Each row comes from the steps of one walk. Every step used is in the known rows, and no mark comes twice. Write the walk behind each row, first mark first.
In the rows, 128 means zero.
Known rows:
G/N/X/Q/J/Z: [ 79 112 107 106 102  96 152  85  76  74  81 160 137 185 120  89 199 112
 131 129 153 151 166 105 131 163 160 106]
Q/X/B/J: [119 120 137 152 124  92 162 143 123  97  82 144 169 116 184 106 176 108
 159 133 161  95 136  84 128 179 143 102]
J/B/Z: [138 146 151 146  94  74  98  98 124  74 107 175 122 124 133 135 145 133
 123 110 165 151 130 111 150 196 147 109]
Q/X/B/Z: [134 107 148 161 118  77 148 121 109  73  67 188 158 124 180 123 149 103
 123 116 171 111 136 143 154 191 161  87]
N/G: [131 103 138 120 125  97 136  83 137  89 120 151 135 142 125  97 175 136
 111 132 147 160 116  89 122 166 150 115]
J/Z: [130 135 126 118 113  89  95  86 122 107 102 161 136 124  99 118 162 113
 116 129 150 164 160  93  91 163 135 106]
Q/X/B/J/Z: [111 124 137 137 126  90 130 142 116 114  65 149 164 119 160 115 173  87
 163 144 157 105 144  73 104 176 140  81]
G/N/X/Q: [ 88 113  98 130  86  87 168  84 102  53 112 157 136 152 140  96 173 145
 105 132 154 133 185 102 147 180 158 133]
N/G/J/X/Q: [109  78 140 136 104  86 128 101 127  66 132 124 106 177 129  99 193 160
 116 141 181 155 131  88 131 219 138  98]
J/B: [133 139 133 140  96  78 115 108 123  86 124 162 128 137 115 116 168 141
 123 137 161 164 138  90 109 187 144 118]
G/N/X/B/Z/J: [ 97  97 131 134  99  87 134  98  96  41  76 160 143 125 176 128 175 112
 139  82 153 122 151 105 207 149 176  91]
J/X: [128 134 132 153 115  81 116  99 118  78 130 158 123 136  87 112 144 135
 113 120 171 162 148  99  98 200 143 115]
B/J/Z: [116 157 135 105 118  99  92 102 137 115 108 136 142 107 118 114 163 106
 151 117 147 142 151  53 112 160 122 116]
Q/X: [130 109 122 157 134  89 157 123 117  84 111 171 156 134 122 100 159 120
 109 141 158 135 140 111  98 184 157 121]
N/X/Q/J: [ 95 127 124 133  90  90 196  75  78  55  95 167 131 184 152  94 207 115
 124 126 144 149 154 108 156 158 147 107]
X/B/Z: [141 133 146 132 105  82 117  90 117  79  76 176 144 110 183 130 155 112
 125  96 169 130 144 137 170 175 140  90]
X/Q/J/B: [106 131 135 135  99  76 142 104  88  73 105 157 125 181 137  99 211 122
 141 130 145 163 131 114 127 175 136 102]
G/N: [130 121 105 112 129  96 121  94 126  90 125 153 152 113 119  85 167 138
 108 111 168 148 161 109 109 169 155 147]
Q/J: [133 132 132 113 132 105 146  94 104  92 109 164 146 146 129  88 196 102
 129 104 157 164 129 116 119 150 143 126]
X/Q: [114 132 124 133  98  78 138  82 122  74 121 152 132 134 141 102 179 128
 108 124 137 141 167 111 131 167 125 117]
X/N/G: [144 105 125 118 134 103 135  91 154  89 100 165 130 132 129  87 159 147
 119 132 153 155 114 121 130 166 164 124]
N/X: [124 132 121 144  93  95 165  79 111  70 109 173 138 140 127 115 159 134
 106 129 156 152 159  86 134 172 152 123]
N/X/Q/J/B/Z: [ 94 136 150 157  68  72 166  86  70  39  79 184 114 190 159 129 186 120
 143 114 155 147 130 119 195 193 159  90]
Z/J/X: [109 119 138 157 123  83 105 107 108  59 135 134 115 140  81 124 169 112
 129 103 146 170 137  78 125 167 144 100]
X/N: [143 138 112 129 127  95 128  99 145  95  98 174 137 111 131  92 145 140
 114 117 156 149 148 130 124 162 154 137]
X/B: [138 128 129 125 104  87 136  98 115  93  91 161 149 116 166 108 177 121
 124 123 162 136 151 113 124 166 138  99]

Write each row's walk:
[136 113 111 156 140  96 156 133 137  87  88 185 151 125 125  87 144 133
 117 138 160 128 139 138 106 179 169 130]
Q/X/N
[144 123 146 134  90  85  93 119 128  82 115 158 128 131 150 127 164 143
 124 108 201 155 131 100 160 214 150 115]
G/J/B/Z
[135 102 131 145 137  95 126  98 148  74 108 159 108 152  93  96 138 158
 123 133 169 165 114 118 115 199 164 109]
J/X/N/G
[116  93 159 155 137  90  94 102 139  44  99 153  95 146 104 126 140 128
 141  83 147 160  92 115 183 171 172  86]
B/Z/J/X/N/G
[119 128 148 135 121  90 101  90 122  60 113 147 126 108 133 135 172  98
 123  73 136 151 130 101 180 137 145 104]
B/Z/J
[136 113 120 101 111 102  85 108 129 116 112 140 137 132 114 108 179 120
 116 128 187 166 159  80  99 180 137 109]
G/J/Z
[127  99 140 134 153 103 146 103 121  79  91 163 114 178 102  81 171 138
 141 119 171 178  87 130 119 184 175 101]
Q/J/X/N/G
[117 123 143 167 127  83  88 106 132  50  96 161 103 123 101 130 129 118
 135  72 152 154 126 125 178 168 166 101]
B/Z/J/X/N
[109 142 153 141  94  71 127  98  91  61  91 172 117 171 153 121 192 115
 142 105 153 156 122 134 174 185 143  95]
X/Q/J/B/Z
[130 136 140 131 115  90 136 112 101  91 108 164 136 163 122  98 200 119
 147 123 162 179 114 105 114 177 149 111]
Q/J/B
[128 132 125 143 139 101 137 112 113  86  93 172 122 155 101  84 164 126
 140 101 175 177 122 141 112 182 162 120]
Q/J/X/N
[116 143 130 138  82  96 171 103 116  85  81 156 153 124 193 116 179 125
 156 122 158 107 151  62 167 170 142 102]
N/X/B/J
[115 120 122 162 131  91 103 117 127  62 110 146 106 131  88 111 154 130
 134  97 146 166 134 105 132 160 161 109]
Z/J/X/N
[108 144 130 124  85  92 141 100 112 101  64 153 145 126 162 130 170 106
 160 132 154 120 160  51 143 168 137  82]
N/X/B/J/Z
[130 128 163 149 120  86 128 101  88  72  71 176 129 156 153 122 166 102
 149  80 186 153 116 149 159 191 150  75]
Q/J/X/B/Z
[148  95 143 130 109  97  97 121 157  80  93 166 113 146 159 112 161 166
 135 120 202 155  94 117 178 215 174 108]
X/N/G/J/B/Z
[101 131 128 106 116  88 125  88  90  93  86 154 130 166 117  96 207  92
 134 120 137 165 150 111 114 152 125  91]
X/Q/J/Z
[110 110 140 161 115  79 111 115 103  62 103 136 124 134 123 128 183 108
 145 105 151 156 137  87 129 166 145  73]
Z/J/X/B
[ 97 126 115 108  95 101 128 111 110 102  69 146 157 124 158 111 170 119
 163 125 168 112 174  55 137 171 154  99]
G/N/X/B/J/Z
[142  59 121 136 148 115 159 141 151  94  98 160 147 149 146  75 174 148
 120 151 194 133 105 117 123 199 182 120]
Q/X/N/G/J
[121 118 154 136 112  84 108  95 110  61  85 151 135 108 177 139 180  89
 139  75 141 135 130 114 192 139 148  80]
X/B/Z/J
[114  96 153 164 125  82 136 130 101  56  71 162 149 123 173 134 173  81
 141  98 144 114 124 119 174 158 164  71]
Q/X/B/Z/J
[134  57 120 128 149 112 125 143 146 108  79 158 139 157 117  86 168 132
 128 158 188 145 112 107  98 200 176  97]
Q/X/N/G/J/Z
[139  86 142 121 105  97 118 118 139  94 130 137 124 160 131 102 199 162
 125 151 190 166 105  66 123 212 155 109]
N/G/J/B
[100 125 114 148  72  81 176  75  97  52 108 163 130 156 145 109 174 138
 105 142 144 135 176  94 154 173 143 113]
N/X/Q
[114 109 125 145  95  79 120 111 117  70 135 128 114 157 126 101 180 148
 110 128 189 154 166  94 122 218 134 112]
G/J/X/Q
[145 116 125 129  92  90 113 128 129  97 129 149 133 139 133 107 186 150
 120 135 196 164 138  77 116 207 144 123]
G/J/B
[122 131 139 141 132  94 134 102  96  83 115 160 130 167  94  95 181 116
 132 105 172 177 125 111 104 184 147 112]
Q/J/X
